What can hang from each mark:
J: W Z
B: S
P: T
W: B N T X
S: B T
K: X
Z: J
T: K P S W
Q: T
N: W
X: K W

Every row comes from one small tree of marks. The marks that hang from a mark follow it in brackets, in alphabetical order. Every link used is in the known rows. Which tree was each row made from?
In the rows, zero is written as 128.
Known rows:
S[T]: 117 129 126 134 129 123 140 132 121 117 124 124 117 133 107 148 128 133
 121 111 133 119 120 135 121 137 131 133 129 123 139 123
W[B[S] N X[K]]: 161 88 114 113 140 126 113 141 126 150 175 178 89 126 148 116 145 168
 144 148 111 93 102 116 102 139 126 126 165 115 130 116
N[W[B T X[K]]]: 168 102 151 114 128 123 106 178 133 117 156 201 114 121 150 115 132 157
 151 137 119 67 132 153 112 147 138 119 174 118 130 122
Z[J]: 144 116 135 134 129 143 115 122 136 123 120 135 132 123 142 103 129 111
 116 138 115 135 124 122 138 126 139 119 141 133 133 117
S[B T[K]]: 85 125 118 132 127 110 142 119 118 138 107 109 121 120 98 176 115 151
 112 88 134 124 111 138 108 137 127 141 140 123 146 130
N[W[T[K[X]]]]: 120 132 155 100 120 110 119 164 130 117 124 159 146 123 143 158 108 145
 138 116 147 103 140 152 133 147 135 132 172 142 122 138
B[S[T[W[X[K]]]]]: 122 132 113 125 146 95 104 126 117 120 144 144 117 122 101 153 134 161
 126 105 120 121 112 113 122 149 125 143 150 100 134 137
S[B T[P]]: 99 132 138 147 129 111 140 118 109 114 107 112 117 114 85 167 118 149
 116 90 133 119 118 137 109 151 110 156 114 125 149 132
X[K]: 142 130 122 109 153 114 115 125 131 134 128 131 140 134 119 128 125 140
 124 124 124 126 127 116 135 130 128 128 142 112 122 143
N[W[T[S[B]] X]]: 134 115 150 148 113 124 122 153 133 126 131 152 107 119 131 146 131 148
 146 142 148 88 128 152 100 173 119 140 143 129 124 127
K[X[W[N]]]: 161 144 121 92 149 107 108 151 135 125 140 146 115 120 150 105 125 160
 131 162 137 115 133 133 120 133 128 142 151 133 132 135
T[K[X] P S W]: 81 163 144 114 148 66 104 125 111 103 99 101 185 89 81 169 96 148 133
 101 150 167 165 129 140 153 89 157 129 144 111 179
P[T[S W]]: 114 166 121 142 134 103 119 120 127 114 101 94 161 87 104 157 114 142
 144 115 143 158 165 125 132 139 100 144 98 145 112 160
K[X[W]]: 148 157 125 99 162 107 101 146 128 119 132 134 136 115 132 118 115 144
 123 146 139 140 137 130 131 125 136 143 139 127 127 148
S[B T[K[X]]]: 88 135 122 122 136 105 131 122 121 135 116 113 129 114 90 184 103 159 98
 98 141 137 120 132 120 145 122 148 151 122 142 140
Q[T[K P]]: 87 128 131 122 109 98 124 128 101 114 92 110 159 130 108 171 120 146 140
 91 142 144 143 161 120 142 113 135 131 137 130 145
B[S[T[K]]]: 82 124 118 126 133 114 139 121 109 137 120 112 122 133 114 183 125 141
 127 83 136 128 97 125 112 134 134 140 141 129 140 127
Z[J[W]]: 165 121 132 134 124 141 102 126 149 130 122 139 135 114 155 103 132 112
 107 163 103 143 125 116 137 122 129 119 138 125 148 112
S[B T]: 108 127 119 142 130 128 146 118 119 131 119 117 104 119 95 158 123 147
 112 109 131 118 110 133 108 142 125 142 126 119 146 119
J[W[N T[P] X]]: 164 106 147 128 92 105 109 153 145 117 144 176 104 128 175 121 149 159
 142 153 124 84 136 157 101 159 111 131 143 135 154 122
P[T[K]]: 111 145 125 126 122 111 124 123 133 135 97 110 154 115 138 164 117 141
 129 93 138 146 145 135 129 124 132 128 129 151 123 151
Q[T]: 120 124 117 131 110 130 129 131 111 124 119 121 131 134 112 150 133 139
 135 131 135 138 132 149 123 140 121 126 127 122 130 125
N[W[X[K]]]: 171 124 148 122 128 112 99 155 142 120 136 174 127 139 145 119 134 143
 132 142 124 94 129 126 130 141 132 127 167 106 119 131
S[B T[K P]]: 76 129 138 136 126 94 138 116 111 122 89 104 132 113 91 183 113 154 112
 71 137 126 120 144 106 146 118 151 128 130 148 141
X[K W[B T[P]]]: 148 132 140 87 178 96 99 157 110 108 127 155 139 103 134 115 116 166 152
 106 127 100 140 157 108 132 136 139 138 134 139 158
K[X[W[T]]]: 143 148 132 91 157 111 104 152 127 116 139 145 129 116 142 125 115 151
 133 136 147 120 138 152 126 138 141 141 143 135 132 150
K[X[W[N T]]]: 156 138 128 83 144 109 111 160 133 121 147 156 108 122 159 111 123 168
 144 156 145 98 136 155 115 145 135 138 156 142 136 138
Q[T[K P W]]: 79 146 126 120 104 82 114 128 95 103 87 111 168 104 93 168 114 156 146
 89 135 149 161 163 122 143 105 137 125 137 129 150
Q[T[S[B]]]: 100 124 104 148 123 127 133 116 105 141 107 93 132 119 81 172 125 148
 138 135 150 151 129 143 107 159 98 144 114 122 128 135
T[P S[B]]: 101 133 138 148 143 109 130 112 112 127 103 96 138 107 89 157 115 143
 130 115 145 140 133 126 114 157 94 159 102 135 126 152
B[S[T]]: 106 125 119 138 135 129 142 120 110 128 135 120 105 134 110 168 133 135
 128 104 133 121 97 119 111 138 132 143 128 123 140 119
J[W[B T[P]] Z]: 151 112 152 116 128 129 111 149 126 118 134 165 135 108 164 126 140 138
 139 144 106 96 154 151 113 147 115 121 124 139 171 122

Which tree is each row?
178 108 125 126 108 142 110 132 154 133 129 152 111 121 170 89 140 129
 117 181 103 120 121 118 123 129 124 118 150 129 150 100
Z[J[W[N]]]
139 150 126 144 108 105 103 130 136 115 121 136 136 94 133 136 133 148
 133 119 123 140 163 134 128 138 120 129 118 136 122 145
P[T[W[X]]]
82 128 152 119 133 89 127 131 116 115 101 110 163 121 119 170 113 141
 150 86 160 128 142 155 117 157 111 142 126 155 125 166
W[T[K P S]]
126 139 145 136 113 88 102 131 122 97 126 147 137 103 117 123 131 144
 132 117 121 130 153 140 127 144 109 138 123 127 127 143
T[P W[X]]
109 127 112 126 138 131 121 135 101 126 149 137 120 83 110 133 128 149
 148 122 108 130 121 123 113 123 120 135 125 132 132 121
T[W[B[S]]]
117 129 144 144 130 89 106 142 113 98 130 146 142 83 98 127 124 145 147
 124 125 134 157 141 110 151 92 143 115 134 123 145
T[P S W[B X]]
88 129 121 135 139 107 133 113 124 150 98 92 147 113 103 166 112 146 125
 112 146 147 126 127 112 143 110 141 129 132 124 149
T[K S[B]]
147 103 176 134 106 122 116 180 120 96 144 195 113 110 149 123 135 145
 156 121 126 70 140 171 100 155 129 130 148 144 137 120
N[W[B T[P] X]]
190 121 128 116 139 114 84 132 160 144 140 166 137 144 173 112 152 137
 110 173 101 114 140 113 138 145 121 112 156 96 155 133
J[W[X[K]] Z]
87 136 145 129 136 84 123 120 116 119 92 100 168 120 107 164 114 133 135
 95 151 146 142 135 125 146 105 146 125 144 117 161
T[K P S]
151 86 135 120 102 131 130 162 132 128 171 190 82 121 165 106 145 162
 150 150 120 70 129 163 96 148 130 112 158 139 143 107
W[B N T X]
178 119 123 114 113 133 118 135 152 143 136 152 113 138 181 109 153 138
 126 184 105 99 138 123 121 140 112 115 140 122 161 108
J[W[N] Z]
114 136 113 144 108 100 107 133 113 109 120 123 140 117 93 151 136 146
 146 140 145 149 155 150 119 162 96 133 127 119 118 139
Q[T[S W[X]]]
148 116 126 123 115 121 128 144 144 133 135 137 115 124 153 133 137 152
 151 168 139 103 132 138 105 155 102 133 132 133 142 126
J[W[N T[S]]]
78 159 143 114 132 65 116 131 108 93 102 117 163 97 80 177 99 153 118 78
 140 145 152 141 136 147 108 154 138 135 135 161
S[T[K[X] P W]]
86 148 138 116 124 76 114 128 111 105 96 118 164 97 109 147 109 144 135
 87 126 144 154 140 130 132 112 141 126 142 127 154
T[K P W]
99 131 117 107 118 107 117 134 113 128 114 119 155 131 106 176 112 149
 124 120 149 156 143 150 134 143 118 129 152 126 126 143
Q[T[K[X]]]
154 127 123 84 177 111 103 163 119 124 144 158 128 108 142 107 118 164
 148 126 124 98 131 152 110 125 147 130 151 126 139 144
X[K W[B T]]
125 120 113 136 108 108 127 135 118 117 153 154 81 121 126 140 147 165
 138 129 123 99 111 130 103 153 117 138 144 119 143 108
B[S[T[W[N X]]]]
149 100 117 122 153 129 103 134 120 142 164 165 113 122 129 131 138 153
 133 130 110 114 105 114 112 135 132 128 153 109 130 127
W[B[S] X[K]]
103 128 152 119 121 107 129 157 127 120 106 134 147 123 136 161 116 136
 158 113 156 105 136 154 117 153 124 132 151 147 118 142
N[W[T[K S]]]
105 129 136 98 131 107 121 139 127 129 131 136 145 124 134 159 109 147
 126 110 146 129 140 148 135 143 133 128 158 142 126 152
W[T[K[X]]]
69 130 125 139 120 92 127 113 97 129 77 82 157 112 78 196 113 158 139 95
 158 155 139 156 106 164 91 151 117 137 128 156
Q[T[K P S[B]]]
105 141 130 136 129 92 128 118 112 116 104 108 128 89 94 140 119 170 147
 128 135 125 146 132 105 163 79 160 110 139 126 145
T[P S[B] W[N]]
127 124 135 111 129 110 112 134 143 143 112 123 159 129 166 157 133 130
 136 144 136 122 147 140 125 154 113 120 138 137 152 143
J[W[T[K S]] Z]
99 121 128 130 112 91 118 150 119 110 131 157 124 95 107 147 123 151 127
 99 113 117 138 153 107 133 126 123 154 124 144 123
S[T[K W[B X]]]
152 116 153 127 119 128 101 133 138 110 117 148 141 110 158 118 128 122
 125 137 116 125 137 140 126 141 125 129 131 142 157 125
Z[J[W[T[P]]]]
98 100 113 118 125 121 150 137 107 138 142 140 95 120 125 163 128 161
 141 103 122 98 94 136 88 131 128 134 156 137 147 107
W[B[S[T[K]]] N]
174 107 147 120 134 122 102 168 135 121 148 191 120 120 140 111 131 147
 140 144 112 88 127 131 119 135 134 122 168 110 125 121
N[W[B X[K]]]
79 138 137 119 143 91 124 121 102 117 117 113 143 122 97 198 111 149 120
 74 146 141 113 124 124 152 119 160 141 136 138 151
B[S[T[K[X] P]]]
98 154 124 135 146 101 120 110 128 149 98 85 163 91 99 198 98 160 118
 106 157 171 149 124 126 150 106 154 124 145 112 173
P[T[K[X] S[B]]]
165 117 128 122 130 144 111 144 139 139 141 156 130 113 162 114 144 126
 122 168 96 115 141 125 121 126 118 111 132 124 163 110
J[W[B] Z]
67 151 132 133 136 77 119 113 107 120 83 86 167 80 81 171 102 159 134 91
 140 156 149 136 114 153 90 158 113 138 121 167
T[K P S[B] W]
